Each row was made from one small tree. Brackets hold a mark, then the marks that hang from it, in alphabetical order. Every link used is in the known rows. Write each row's tree.
Known rows
(benug fededa (kipes lemuzoz)): [-1.993 -0.449 -2.477  0.117 -4.083  1.100 -4.818  1.663 -2.485 -2.974
  0.827  0.293 -1.612 -3.932  2.333  3.990  0.065  5.377]
(rasogo (dufad benug) kipes lemuzoz): [-2.713 -4.437 -3.344 -2.060  0.093  0.958 -1.441  0.850  0.656 -2.310
 -0.824  5.162 -4.235 -1.673  1.592 -0.976  3.394  2.285]
(benug kipes lemuzoz): [-2.092 -2.644 -2.343 -1.011 -2.327 -0.207 -3.420  1.514 -2.958 -3.259
 -1.172  0.748 -1.935 -2.672  2.485  1.969  0.157  3.824]
(fededa (rasogo lemuzoz)): [-1.390 -2.450 -0.845 -1.018 -0.952 -3.378 -1.873  0.333 -1.428 -1.934
 -0.262  2.589 -3.002 -1.259 -1.822 -0.441  3.800  1.805]
(dufad rasogo): [-4.028 -1.564 -2.062 -2.899 -1.185 -0.490 -0.539  2.072 -2.720 -1.627
  0.113  1.846 -2.536 -4.515 -0.361  0.376  0.742  1.634]
(dufad benug (rasogo lemuzoz)): [-4.041 -4.383 -3.266 -3.608  0.517 -0.297 -0.301  3.190 -2.359 -2.587
 -0.802  2.787 -1.180 -2.742 -0.956 -2.423  3.246  0.375]
(benug (fededa (rasogo dufad)) (kipes lemuzoz)): [-3.863  0.520 -1.429  1.830 -4.225 -2.087 -4.470  1.374 -2.109 -1.888
  0.624  0.545 -3.182 -1.639  2.572  3.094  2.382  4.052]
(benug (fededa rasogo) lemuzoz): [-3.606 -0.143 -1.268 -0.724 -1.807 -4.938 -3.351  2.024 -2.782 -1.294
  1.412 -1.644 -1.169 -3.820  0.523  1.904  2.190  2.521]
(benug lemuzoz): [-2.429 -2.198 -1.781 -1.741 -1.536 -1.600 -2.821  2.598 -2.042 -2.359
  0.634 -0.172 -2.218 -4.721 -0.044  1.559  0.932  3.049]
(rasogo (kipes lemuzoz)): [-0.780 -0.510 -1.795 -1.442 -2.519  2.882 -1.884 -0.007 -1.158 -3.384
  0.905  3.560 -3.142 -3.805 -0.363  2.055  0.659  5.773]
(fededa rasogo): [-3.843 -0.112 -0.239 -1.842 -1.915 -1.789 -1.696 -0.055 -0.779 -1.208
 -0.291  1.822 -3.660 -2.982 -2.227  0.592  2.218  2.379]
(dufad lemuzoz rasogo): [-1.563 -2.902 -1.650 -2.928  0.818 -0.853  0.258  2.660 -2.675 -1.385
 -0.214  1.649 -1.253 -4.490 -0.781 -0.786  1.204  0.305]
(rasogo kipes): [-1.738 -0.985 -2.031 -2.660 -1.436  2.181 -1.263 -1.081 -0.159 -2.270
 -0.052  4.248 -3.839 -3.838  0.708  1.479  0.271  4.034]
(fededa lemuzoz rasogo): [-2.195 -0.066  0.651 -1.592  0.086 -2.640 -1.763 -0.528 -0.641 -0.901
  0.256  2.379 -3.546 -1.112 -3.405 -1.217  3.358  0.426]
(fededa lemuzoz): [-1.225 -1.277 -0.611 -1.948  0.182 -0.706 -2.360  0.622 -0.181 -1.139
  0.854  2.152 -3.671 -3.072 -2.223 -0.244  1.797  1.188]
(dufad (benug fededa kipes) lemuzoz rasogo): [-3.956 -2.843 -3.689 -3.398  0.229  1.107 -1.046  2.978 -2.941 -1.705
 -1.484  1.085  1.066 -3.476  2.740 -0.706  0.842  0.453]
(fededa lemuzoz (rasogo (dufad benug) kipes)): [-4.243 -0.365 -0.660 -2.339  1.273 -0.005 -0.913 -1.067  0.970 -0.899
 -0.761  5.093 -4.549  0.623 -0.983 -2.957  4.485  0.447]

Write each row's tree
[-2.797  0.944 -1.240  0.474 -4.303 -0.796 -4.061  0.550 -2.670 -2.661
  0.378  0.466 -1.596 -1.758  1.077  2.827  1.615  4.566] => (benug (fededa rasogo) (kipes lemuzoz))
[-4.623 -3.720 -2.182 -0.564 -1.488 -1.349 -2.566  0.787 -0.849 -2.235
 -2.633  3.806 -3.619  1.375  1.275 -1.410  4.771  1.156] => (fededa (rasogo (dufad (benug kipes)) lemuzoz))
[-2.373 -1.723 -3.028 -0.467 -2.658 -1.580 -4.487  2.071 -3.087 -2.571
  0.116 -0.983 -0.719 -3.668  4.347  3.578 -0.329  3.684] => (benug fededa kipes lemuzoz)
[-2.744  0.169 -0.798  0.178 -2.668 -0.164 -1.698 -0.306 -0.954 -2.341
  0.667  3.877 -4.696 -1.352 -0.124  1.027  2.849  4.450] => (fededa (rasogo dufad (kipes lemuzoz)))
[-5.936 -2.732 -2.914 -3.954  0.107 -0.358 -0.831  4.302 -3.497 -2.330
 -0.356  0.354 -0.397 -4.272 -0.341 -1.617  1.941  0.936] => (dufad (benug lemuzoz) rasogo)
[-4.374 -0.602 -3.299 -1.353 -2.233  2.196 -3.199  2.032  0.004 -1.806
  1.523  2.222 -3.109 -4.517  2.041  1.770  1.941  4.416] => (rasogo (dufad (benug fededa)) (kipes lemuzoz))
[-4.593 -2.646 -3.056 -2.400 -0.403  1.025 -1.847  1.945 -0.655 -2.149
 -0.482  2.660 -3.246 -3.082  2.150 -0.144  2.007  2.839] => (rasogo (dufad (benug lemuzoz)) kipes)
[-0.597 -3.626 -3.191 -2.425  0.217 -0.330  0.236  0.226 -3.036 -3.456
 -0.364  5.003 -1.870 -1.439  1.547 -0.661  1.645  2.266] => (dufad (rasogo kipes lemuzoz))
[-0.781 -1.275 -2.075 -0.941 -0.853 -2.974 -2.126 -1.434 -1.302 -2.106
  0.523  3.336 -2.022 -0.957  1.503  0.959  2.844  2.870] => (benug (fededa (rasogo kipes lemuzoz)))
[-5.868 -2.194 -4.163 -2.832 -1.045 -0.467 -2.599  3.747 -4.571 -2.585
 -0.924 -0.542  1.065 -3.008  4.020  0.353  0.822  1.826] => (dufad (benug fededa kipes lemuzoz) rasogo)
[-2.976 -1.670 -2.614 -2.597 -0.250 -0.993 -1.645 -0.703 -0.723 -2.069
 -0.187  3.706 -1.398 -0.920  0.867 -0.785  3.826  2.215] => (dufad (benug (fededa (rasogo kipes lemuzoz))))
[-1.262 -0.798 -1.893 -0.781 -1.183 -0.667 -4.243  0.059 -1.247 -1.489
  0.269  1.283 -2.189 -2.032  2.173  1.780  0.550  1.916] => (benug (fededa lemuzoz) kipes)
[-3.697 -0.863 -2.528 -2.123  1.038  0.576 -2.663  0.661  0.993 -0.512
  1.085  3.166 -3.497 -2.476  1.868 -0.477  2.499  1.044] => (rasogo (dufad (benug (fededa lemuzoz))) kipes)
[-4.434 -0.153 -3.566 -3.252 -1.229  2.776 -1.134  2.118 -2.755 -2.926
  1.324  2.280 -0.121 -4.191  1.298  0.278  1.166  3.736] => (dufad (benug fededa) (rasogo (kipes lemuzoz)))
[-3.976 -3.787 -4.504 -2.324 -0.712 -0.360 -2.222  2.704 -3.320 -2.700
 -1.164  1.993  0.199 -1.543  3.322 -0.404  2.121  1.115] => (dufad (benug fededa kipes) (rasogo lemuzoz))
[-0.389 -4.033 -2.846 -0.502 -0.584 -0.959 -1.712  0.070 -0.228 -2.443
 -0.003  4.900 -4.669 -1.667  2.327  0.805  2.340  2.956] => (rasogo dufad kipes lemuzoz)
[-5.649 -3.100 -3.575 -3.367 -0.801  1.039 -1.379  3.280 -4.355 -3.360
 -2.164  1.194  0.009 -1.992  2.318 -1.148  1.086  1.826] => (dufad (benug kipes lemuzoz) rasogo)
[-1.363  1.204 -0.389 -1.491  0.264 -2.056 -2.021 -2.189 -0.690 -1.128
  1.060  3.164 -2.347 -0.734  0.267  0.166  2.439  1.711] => (benug (fededa lemuzoz (rasogo kipes)))
[-4.799 -1.870 -3.104 -2.897 -1.118 -1.029 -3.655  3.908 -1.607 -1.435
  1.104 -1.536 -0.446 -5.887  0.857  1.252  1.506  2.420] => (dufad (benug fededa lemuzoz))
[-1.850 -1.049 -2.055 -0.116 -2.625  1.774 -2.413  0.686 -0.522 -2.531
  1.073  3.544 -4.805 -3.556  1.019  2.200  1.264  5.120] => (rasogo dufad (kipes lemuzoz))
